What can hang from each mark
E: J N U W
U: E Y
Y: N U
N: E
J: Y
W: E Y

Each row was made from one small tree. The marks that hang from a mark follow it in brackets, in alphabetical order. Every link used is in the known rows. Write each row's tree.
Known rows
E[U W]: [-2.519,-1.707,0.430,1.156,1.640,1.863,0.369,-0.561,-3.330,-0.988,1.920,0.308,-1.020,-1.699,1.555,0.930,-1.242,-1.456,-0.775]
U[E Y[N]]: [-2.003,2.413,1.065,-0.693,-0.570,-0.753,-1.575,0.191,1.591,2.993,1.407,-0.333,0.300,1.314,0.147,-1.766,-1.863,-1.195,0.154]
Y[N U[E[J W]]]: [-0.670,2.727,0.609,-1.220,-0.476,-1.019,1.576,0.161,3.425,0.151,-2.081,-0.036,1.425,3.452,-1.896,-2.342,0.864,1.259,-2.178]
E[N W[Y[U]]]: [2.975,-1.774,1.041,0.840,-0.854,1.006,0.692,0.515,1.238,-3.013,-0.288,0.062,0.807,-0.938,3.231,1.686,-1.211,-0.544,-2.382]
N[E[J U W]]: [-0.446,-1.461,-2.154,0.073,0.749,1.428,0.078,-0.520,-2.596,0.266,-1.377,0.705,-1.385,-1.302,-2.073,1.759,2.505,0.363,0.449]
J[Y[N U[E]]]: [0.494,0.091,1.497,-1.384,0.554,-2.610,0.535,0.181,5.891,0.338,-0.279,-0.838,2.914,2.362,1.163,-2.397,-0.586,-0.964,0.275]
N[E[J[Y] U W]]: [1.132,-1.357,-1.460,-0.348,0.978,0.891,0.844,-0.536,1.193,0.315,-0.640,0.361,-1.061,-2.149,-2.243,3.350,3.359,0.978,1.639]
E[J W]: [-2.530,1.951,0.161,0.502,-0.528,1.836,0.653,0.328,-1.515,-0.840,-0.210,-0.037,-1.516,-2.129,-2.862,0.761,0.609,0.764,-0.969]
N[E[J W]]: [-1.641,0.141,-1.521,0.102,-1.464,1.305,0.034,0.586,-1.329,0.070,-2.419,0.164,-1.632,-2.265,-3.729,1.489,2.746,0.608,-0.056]
U[Y]: [-2.462,1.467,1.118,0.989,-0.491,1.476,-1.982,0.668,-1.797,1.700,1.873,-0.256,-0.750,-1.029,-0.120,-0.311,-2.639,-2.134,1.175]
J[Y]: [-1.926,-0.538,1.312,0.317,0.298,0.048,-0.524,0.376,1.273,-0.833,1.911,-0.729,-0.077,-2.847,0.201,0.893,-0.963,-1.404,1.449]
U[E[W]]: [-3.338,1.322,1.023,-0.938,-0.664,1.421,0.235,0.381,0.700,-1.184,1.150,0.100,-0.517,-2.354,-1.283,0.808,0.135,-1.130,-2.409]
E[J N U W]: [2.590,0.044,-1.039,-0.201,0.603,1.915,0.050,-0.861,-2.232,-1.125,1.712,0.755,-1.347,-1.670,-0.984,3.538,-0.023,1.774,-0.567]
Y[U[E[N W]]]: [2.049,1.028,0.694,-1.444,-1.060,0.768,0.385,0.310,2.799,-2.001,0.120,0.361,1.413,-0.041,-0.394,1.265,-0.520,-0.458,-2.717]
W[E[J[Y[N U]]]]: [1.659,1.035,1.761,0.041,0.635,-2.691,2.309,0.584,0.165,0.757,-0.471,-0.771,0.727,2.485,0.522,-2.459,-0.837,0.943,1.187]
N[E[U W]]: [-1.361,-3.477,-1.111,0.542,0.824,1.468,-0.473,-0.390,-2.988,0.088,-0.149,0.520,-0.943,-1.967,0.440,1.273,1.033,-1.586,-0.122]
Y[N U[E[J]]]: [-0.536,2.394,0.290,-1.136,-0.051,-2.119,0.179,-0.076,2.141,0.102,-1.554,-0.223,2.076,4.208,-1.316,-4.137,-0.273,0.929,-0.257]
Y[N[E[U]]]: [-0.555,-4.100,-1.135,0.519,1.410,-1.581,-1.705,-0.880,-3.036,1.638,-0.395,-0.132,-0.041,0.921,2.252,-1.389,-0.014,-0.741,1.525]
U[E]: [-3.032,1.217,0.726,-0.827,-0.171,0.231,-1.019,-0.002,-0.580,-0.786,1.794,-0.118,0.145,-1.730,-0.645,-0.526,-0.938,-1.726,-0.570]
J[Y[U]]: [-0.055,-0.413,1.646,0.368,0.602,-0.545,0.175,0.471,2.203,-1.217,0.214,-0.758,1.600,0.038,0.929,-1.116,-1.467,-2.133,1.297]
Y[N[E]]: [-1.752,-2.603,-0.994,0.230,-0.593,-1.766,-2.073,0.380,-1.142,1.341,-1.783,-0.603,-0.108,-0.143,0.740,-1.420,0.367,-0.712,0.787]
W[Y[N U[E[J]]]]: [0.213,1.299,0.565,-0.180,-0.287,-2.352,0.776,-0.361,2.933,-1.031,-1.353,-0.300,1.960,3.872,1.302,-3.456,0.215,0.861,-0.588]

Write each row's tree
[-0.820,2.709,0.254,-1.394,0.098,-0.322,0.256,-0.150,0.569,-0.964,-0.461,0.200,1.549,2.133,-2.333,-2.802,-0.114,-0.249,-0.065] | Y[U[E[J]]]
[-1.657,0.372,-0.370,0.673,1.451,2.007,0.615,-0.730,-3.088,-0.873,1.092,0.471,-1.349,-0.904,-1.075,0.949,0.227,0.321,-0.368] | E[J U W]
[0.373,-2.126,-2.117,0.070,1.202,-1.551,-1.289,-0.949,-2.879,1.641,-1.644,0.126,-0.252,1.580,0.057,-1.225,1.326,1.209,2.180] | Y[N[E[J U]]]
[-2.607,2.528,1.332,-0.701,-1.171,0.429,-0.310,0.738,2.843,3.230,1.010,-0.130,-0.079,0.491,-0.640,-0.219,-0.805,-0.623,-1.434] | U[E[W] Y[N]]
[-0.832,0.139,0.785,1.542,-0.322,-1.752,1.365,0.433,-4.138,-0.317,0.672,-0.464,-1.295,0.122,2.532,-1.936,-0.634,1.514,-0.310] | W[E[J] Y[N]]
[3.904,-1.247,-0.548,0.890,0.966,0.304,0.565,-0.768,-6.053,-2.178,3.558,0.686,-1.611,-1.598,3.093,1.988,-0.875,1.048,0.321] | W[E[J N U] Y]
[1.976,1.672,-0.286,-0.909,-1.771,1.263,0.730,-0.126,2.823,-2.443,1.354,0.574,-0.628,-2.603,-1.112,3.816,1.723,1.951,-2.449] | U[E[J N W[Y]]]
[1.989,4.842,-0.223,-1.837,-2.235,2.200,-0.460,0.233,2.521,1.117,1.332,0.747,-1.034,-1.418,-4.213,3.893,0.671,1.276,-1.242] | U[E[J N W] Y]
[-0.047,-1.694,-2.416,0.115,1.145,0.335,-1.413,-0.768,-4.253,0.314,-0.748,0.477,-0.809,-0.464,-1.254,0.192,1.223,0.162,2.105] | N[E[J U]]
[2.562,-0.364,0.054,0.339,0.879,1.539,-2.551,-0.576,-2.885,1.211,3.675,0.447,-0.530,-0.717,1.682,2.140,-3.148,-1.231,1.670] | E[N U[Y]]
[1.908,-1.618,0.851,1.134,-0.920,0.032,0.266,0.445,-4.758,-2.374,3.133,-0.039,-1.275,-3.211,4.046,1.866,-2.256,-0.600,-0.940] | W[E[N] Y]
[3.120,-0.693,0.522,-0.743,-0.660,-0.511,-0.236,-0.316,2.137,-2.787,0.900,0.151,2.122,0.234,2.682,0.459,-1.187,-1.119,-1.382] | W[Y[U[E[N]]]]
[1.941,-0.388,-0.743,-0.582,-0.463,-1.178,0.233,0.327,2.751,0.314,-2.978,-0.241,1.224,0.540,-2.515,-0.495,1.937,-0.109,2.612] | N[E[J[Y[U]]]]
[0.350,0.638,1.592,-1.523,0.044,-1.554,1.557,0.503,7.141,0.228,-0.602,-0.553,2.165,1.497,0.473,-1.034,0.392,-0.416,-1.232] | J[Y[N U[E[W]]]]
[-2.626,-0.235,1.100,0.270,-0.619,-0.615,0.770,0.278,3.143,-0.890,0.911,-0.299,0.093,-0.615,2.568,-0.064,0.234,-0.119,-2.644] | U[E[W[Y[N]]]]
[1.277,0.804,0.608,-0.149,0.363,-2.286,0.672,0.159,3.805,0.500,-1.185,-0.889,1.577,2.805,-0.216,-2.197,-0.222,0.903,1.617] | E[J[Y[N U]]]
[-0.296,1.661,0.231,-0.165,-0.304,-0.534,0.820,-0.297,1.460,-2.100,-0.475,0.075,1.684,1.986,0.147,-2.087,0.564,-0.286,-0.651] | W[Y[U[E[J]]]]
[-0.370,-1.601,-1.873,-0.072,0.788,-0.249,-0.052,-0.478,-1.378,1.479,-2.165,0.324,-1.035,0.595,-0.892,0.336,2.284,1.774,0.403] | Y[N[E[J U W]]]
[-1.578,-0.371,1.084,1.130,1.039,1.032,-0.489,-0.139,-1.051,3.112,1.621,-0.040,-0.743,0.929,2.212,-0.104,-2.145,-0.723,-0.109] | E[U[Y[N]] W]
[-1.828,0.030,0.820,1.182,1.074,2.732,-0.569,-0.092,-2.231,1.486,2.581,0.386,-1.280,-0.768,0.938,1.149,-2.026,-1.852,0.163] | E[U[Y] W]
[0.218,-0.503,-1.069,-0.272,-0.971,-1.153,0.861,0.601,1.548,1.096,-5.035,-0.200,0.617,2.629,-1.667,-1.929,1.978,1.291,-0.515] | Y[N[E[J W]] U]
[0.410,-1.090,1.746,0.296,0.767,-2.388,-0.094,0.500,3.678,0.143,-0.380,-1.113,2.045,1.933,2.239,-2.451,-1.591,-0.801,1.159] | J[Y[N U]]
[3.836,1.393,0.406,-0.845,-0.720,-0.251,1.046,0.469,-1.660,-0.665,2.634,-0.094,-1.585,-3.281,-1.310,2.915,-0.213,1.856,0.986] | W[E[J[Y] N]]
[-0.316,0.144,0.910,1.556,-0.374,-0.785,1.978,0.502,2.235,-1.052,-2.533,-0.400,0.847,2.563,1.551,-1.979,0.340,1.337,-1.617] | E[J W[Y[N U]]]
[1.234,1.710,-0.235,-0.209,-1.490,1.755,-0.112,0.227,-0.333,-1.446,0.465,0.237,-1.677,-2.778,-2.554,3.556,0.408,1.894,-1.341] | E[J N W]
[0.806,-1.048,-0.725,0.880,-1.358,0.534,1.518,0.573,0.901,-1.457,-3.648,0.228,0.313,0.237,-0.425,-0.323,2.433,0.116,-0.719] | N[E[J W[Y[U]]]]
[-0.440,-1.812,-1.155,0.579,0.714,1.065,-2.561,-0.470,-3.280,2.842,0.542,0.425,-0.644,-0.242,0.648,-0.004,-0.908,-2.679,2.490] | N[E[U[Y]]]
[0.517,0.079,-1.990,0.077,0.538,1.168,-1.901,-0.632,-3.397,3.051,-0.176,0.643,-0.970,0.551,-2.006,0.555,0.354,-0.501,3.175] | N[E[J U[Y]]]
[0.508,-3.039,-2.049,1.144,1.020,-1.681,-0.865,-0.949,-1.928,0.560,-1.388,0.131,-0.287,1.074,2.330,-0.864,1.590,0.895,1.976] | W[Y[N[E[J U]]]]
